What can hang from each mark:
S: C D R U W Z
W: F
B: K
Y: Z
U: Q
R: P S
Z: S Y
P: T
K: S
X: A
T: P
F: N
Q: U
A: S

Each row was made from one small tree. Brackets hold a mark, then the marks that hang from it, in alphabetical order. Every link used is in the known rows. Write each row's tree.
In the rows, 128 means zero.
Known rows:
{S R {U Q} W}: [224  83 135 105 112 159 135 135 150  84  79 120  85  94 134 102  76 128
 140 135 161 130 144 171 133 111 130 150 115 103 155  97]
{S C {U Q} {W F} Z}: [231  56 121  84 111 155 149 121 145  74  70 135  89 101 120  99  81 128
 148 115 157 130 168 172 131 127 135 122  93 114 182 100]
{K {S U {Z Y}}}: [192  95 119  94 108 148 151 145 151 110 111 126 125 112 118 110 107 155
 136 148 147 113 144 158 136 117 166 160  87  98 131 135]
{K {S D U Z}}: [209  87 116  94 107 153 157 142 154 108  96 130 115 118 122 104 102 151
 135 135 138 120 146 164 132 127 182 141  82 104 166 116]
{X {A {S C D R U}}}: [205  58 135 103 129 153 167 125 118 102  78 104 122  94  93  78  69 137
 121 155 128 125 174 167 146 130 145 105 117 101 177  83]
{S C D R Z}: [217  55 113 113 103 151 162 125 138  85  75 111  98 116 103  97  70 143
 143 127 146 128 198 162 126 137 151 105 114 112 158  91]
{A {S {R P} U W Z}}: [232  39 127  93 118 156 150 115 122  83  81 110  97  84 108  94  74 127
 145 149 162 133 164 176 129 143 143 145 113 100 165  95]
{X {A {S D {R P} U Z}}}: [211  35 130 101 127 161 168 121 126  99  76 104 109  93  92  81  73 138
 136 156 144 133 167 167 145 137 147 124 114 102 170  79]
{K {S Z}}: [194 110 125 127 115 145 146 138 154 119 116 121 109 111 117 121 103 161
 124 147 142 113 144 149 145 124 147 142  85 100 128 140]
{Z {S D {R P} W} Y}: [183  39 127 133 113 162 148 144 139  86  92 119 111 116 106  96  82 149
 179 161 162 131 176 162 125 117 167 182 113  97 115 102]
{Z {S D {R P} U} Y}: [172  45 128 106 110 166 152 154 139  95  93 128 129 118 112  91  92 151
 173 158 156 128 159 170 127 117 171 180 105  92 132 105]
{K {S C R W}}: [222 107 124 127 119 139 157 132 140  98  98 117  96 107 115 111  80 150
 127 135 137 106 165 148 135 121 146 130  93 101 138 124]
{S {U Q}}: [185 105 145 111 117 164 132 144 154 119  96 126 118 104 137 111 100 144
 128 150 145 122 116 171 148 112 128 155  97  94 156 117]
{K S}: [182 127 136 138 123 149 142 141 150 132 118 121 120 110 123 123 107 165
 117 158 131 112 126 147 153 117 146 151  81  94 126 146]
{F N}: [170  97 137 156 112 162 145 131 155 135 109 100 129 107  99 139  91 151
 117 160 135 136 144 157 154 105 136 148 117  95 133 139]
{A {S C {Z Y}}}: [187  65 126 110 122 143 151 122 114 106 102 103 136  95  98 101  88 149
 134 164 148 113 182 165 140 139 139 132 111  99 133 116]
{S C D {R {P T}} W}: [237  51 128 130 120 160 165 126 141  78  57 116  92 106 113 104  64 134
 148 131 143 141 180 170 135 133 162 141 100 105 167  69]
{A {S W}}: [196  82 145 132 127 151 131 119 124 112 104 103 121  86 112 108  86 141
 122 174 143 131 150 166 147 131 136 145 112  96 145 118]
{S U W}: [200  82 148 111 105 163 132 128 155 103  96 118 113 102 123 108  89 128
 126 159 141 144 133 175 135 108 145 158 108  93 168 120]
{Q U}: [180 111 142 130 113 160 140 145 149 130 120 116 125 120 129 109 116 143
 113 174 136 142 130 145 147 110 114 159 105  95 154 134]
{A {S R}}: [190  90 140 128 130 149 132 124 117 114 103 103 121  84 111 107  84 150
 118 168 146 127 151 160 152 135 127 133 115  98 130 120]
{A {S C}}: [185  92 142 126 131 147 146 122 114 121 103 106 137  93 108 107  88 149
 116 167 130 114 157 165 150 137 129 124 104  93 151 122]
{R {S D U}}: [195  73 143  97 113 179 161 135 151 101  92 111 128 106 123 113  96 160
 134 155 131 139 129 182 139 133 162 149  91  97 180 122]
{W F}: [164  96 149 139 125 164 118 122 141 127 104 125 123  99 117 124 107 162
 118 162 136 153 120 147 167 120 124 142  89 104 129 147]
{B {K {S C R {U Q} W}}}: [220 110 123 115 120 154 152 160 126  92  88 121 106 101 137 111  78 140
 129 107 146  99 163 163 129 121 148 136 103  91 166 123]
{Y {Z {S C {U Q} W}}}: [178 101 149  97 125 155 143 137 141  92  98 134 121 111 127 100  82 133
 128 145 134 116 161 163 142 102 114 147 111  90 167 118]
{Y {Z {S W}}}: [159 103 157 124 124 156 129 130 145 104 114 124 123 109 120 111  88 141
 120 166 134 132 154 153 150 101 113 157 118  89 140 135]
{X {A S}}: [176  81 151 136 135 154 146 124 128 126 105  97 127  89  95  98  84 148
 110 180 132 127 149 156 164 123 122 127 114  95 142 112]
{X {A {S Z}}}: [185  68 141 128 129 151 150 121 132 116 103  97 118  90  90  96  81 144
 116 172 140 126 164 158 158 128 124 120 117  99 144 107]
{T P}: [163  69 145 144 132 178 133 122 150 134  97 120 126 115 121 121 101 167
 133 156 133 127 120 153 142 120 120 166  93  86 137 145]

Which tree is each row?
[156  68 129 128 111 152 151 152 137 105 107 122 144 126 104  96  92 157
 158 162 141 114 182 164 132 115 165 155 105  94 126 117]
{Z {S C D} Y}
[201  67 146 129 132 183 169 138 157 104  83 113 119 100 124 129  96 168
 141 154 138 146 126 180 159 144 159 172  72  95 160 105]
{R {P T} {S D}}
[182  77 150 114 131 156 149 126 130 121 100 103 130  89  98  92  85 140
 110 175 131 129 144 165 158 121 131 128 113  93 161 108]
{X {A {S U}}}
[227  42 142  97 129 187 166 129 155  80  66 127 110  92 126 119  92 152
 148 140 143 166 124 187 150 144 174 173  65 104 190  97]
{R {P T} {S D U {W F}}}
[185  86 137 140 122 151 152 151 146 100 102 127 106 109 111 109  79 147
 137 143 146 117 167 165 144 123 130 142  94  90 136 114]
{Z {S C {R {P T}}}}
[226  57 132  85 105 165 174 123 152  73  89 108 103 102 111 110  78 142
 138 137 144 128 167 185 123 135 145 132  99 100 187 120]
{R {S C U W Z}}
[192  84 113 117 112 149 154 141 147 111 103 120 122 118 113 110 104 165
 146 148 144 117 160 150 138 125 179 154  88 106 123 122]
{K {S D {Z Y}}}
[205  44 127 129 120 159 155 132 133  82  79 132  95 114 106  96  74 145
 164 134 146 134 178 160 131 132 152 136  93 104 158 102]
{Z {S C D {R P} {W F}}}
[210  43 130  86 123 179 190 133 143  88  79 115 114 107 117 113  93 162
 171 139 154 106 143 179 133 144 137 169  78  93 163 112]
{R P {S C {U Q} {Z Y}}}
[208  60 128 107 111 167 177 126 146  89  88 104 115 112 108 113  83 163
 142 141 136 126 171 174 133 146 152 122  93 104 172 116]
{R {S C D Z}}
[191  72 149 136 133 152 146 119 131 114  99  96 116  87  94  95  77 140
 115 178 136 131 158 159 157 121 127 129 118  97 148 105]
{X {A {S W}}}
[223  40 121  81 107 173 168 135 153  68  77 111 106 104 123 103  87 151
 169 138 162 131 162 186 123 133 169 162 101 109 167  97]
{R {S D {U Q} W {Z Y}}}
[207  69 134  85 108 166 173 129 150  88  95 110 116 105 112 114  86 153
 131 140 139 123 156 182 131 138 139 128  93  97 180 129]
{R {S C U Z}}
[182 124 134 141 123 155 147 158 126 122 109 115 132 109 128 124  93 156
 114 130 129 102 153 155 144 123 144 136  97  84 150 148]
{B {K {S C}}}
[249  41 123  96 118 168 174 129 135  74  44 126  85 111 126  87  67 129
 170 117 149 121 164 177 119 131 157 144  98 104 194  62]
{S C D {R P} {U Q} W}
[204  54 134 113 126 170 182 135 152  88  88 109 119 100 109 127  90 165
 149 147 151 127 159 177 150 145 144 168  78  95 141 113]
{R {P T} {S C {Z Y}}}
[211  56 125 124 114 157 165 120 138  96  82 111  91 110 102 110  74 146
 145 135 151 119 174 157 135 138 120 128 104  99 142 108]
{S C {R P} Z}
[179  70 126 119 105 149 152 128 141 104 101 109 127 114  99 110  90 151
 141 155 148 117 181 159 136 122 136 140 110  99 124 123]
{S C {Z Y}}
[166  95 144 112 124 154 146 134 132  97  97 125 126 116 115 101  79 147
 126 149 127 125 175 152 144 112 123 131 117  94 150 117]
{Y {Z {S C D R}}}
[166  65 133 129 115 149 138 139 135  93 109 127 127 111 101 103  90 152
 155 160 150 127 179 157 137 111 147 158 102  98 117 133]
{Z {S C {W F}} Y}
[208 110 127 138 119 152 149 152 124 100  98 112 110 102 125 119  78 146
 121 120 140 108 170 154 134 123 145 132 108  90 150 135]
{B {K {S C R W}}}
[185 112 127 137 116 157 140 157 136 117 112 114 121 106 127 126  96 154
 119 129 144 111 154 155 142 125 146 142 101  89 141 148]
{B {K {S Z}}}
[220  55 144 130 129 181 169 132 160  88  76 110 106  97 122 126  87 157
 147 151 143 151 136 183 150 142 165 176  77  98 167  96]
{R {P T} {S D W}}
[215  42 127  76 109 166 168 119 141  68  85 115 114  97 106 109  86 152
 150 139 150 139 168 176 128 135 152 142  93 108 167 127]
{R {S C U {W F} {Z Y}}}
[210  25 113 107 106 155 153 113 133  75  71 120 113 113  97  98  82 145
 163 137 151 147 199 159 127 131 171 133 103 119 151  97]
{S C D {W F} {Z Y}}
[230  80 105  84 107 145 173 139 141  89  82 129 103 117 115  95  84 147
 138 116 138 110 175 162 122 133 177 116  88 108 171 104]
{K {S C D R U Z}}
[217  53 138  96 130 186 192 134 141  98  67 119 116 112 128 109  91 163
 162 136 134 114 127 183 136 148 151 157  70  93 195  99]
{R P {S C D {U Q}}}
[203 109 132 119 116 156 150 156 129 105  99 119 125 106 130 116  86 140
 119 122 133 108 156 166 131 120 157 140 100  85 175 136]
{B {K {S C U W}}}
[223  27 133 119 117 184 179 117 152  85  76 104  95 108 111 118  85 158
 166 150 150 140 148 176 131 150 156 166  87 100 170 106]
{R P {S D W Z}}
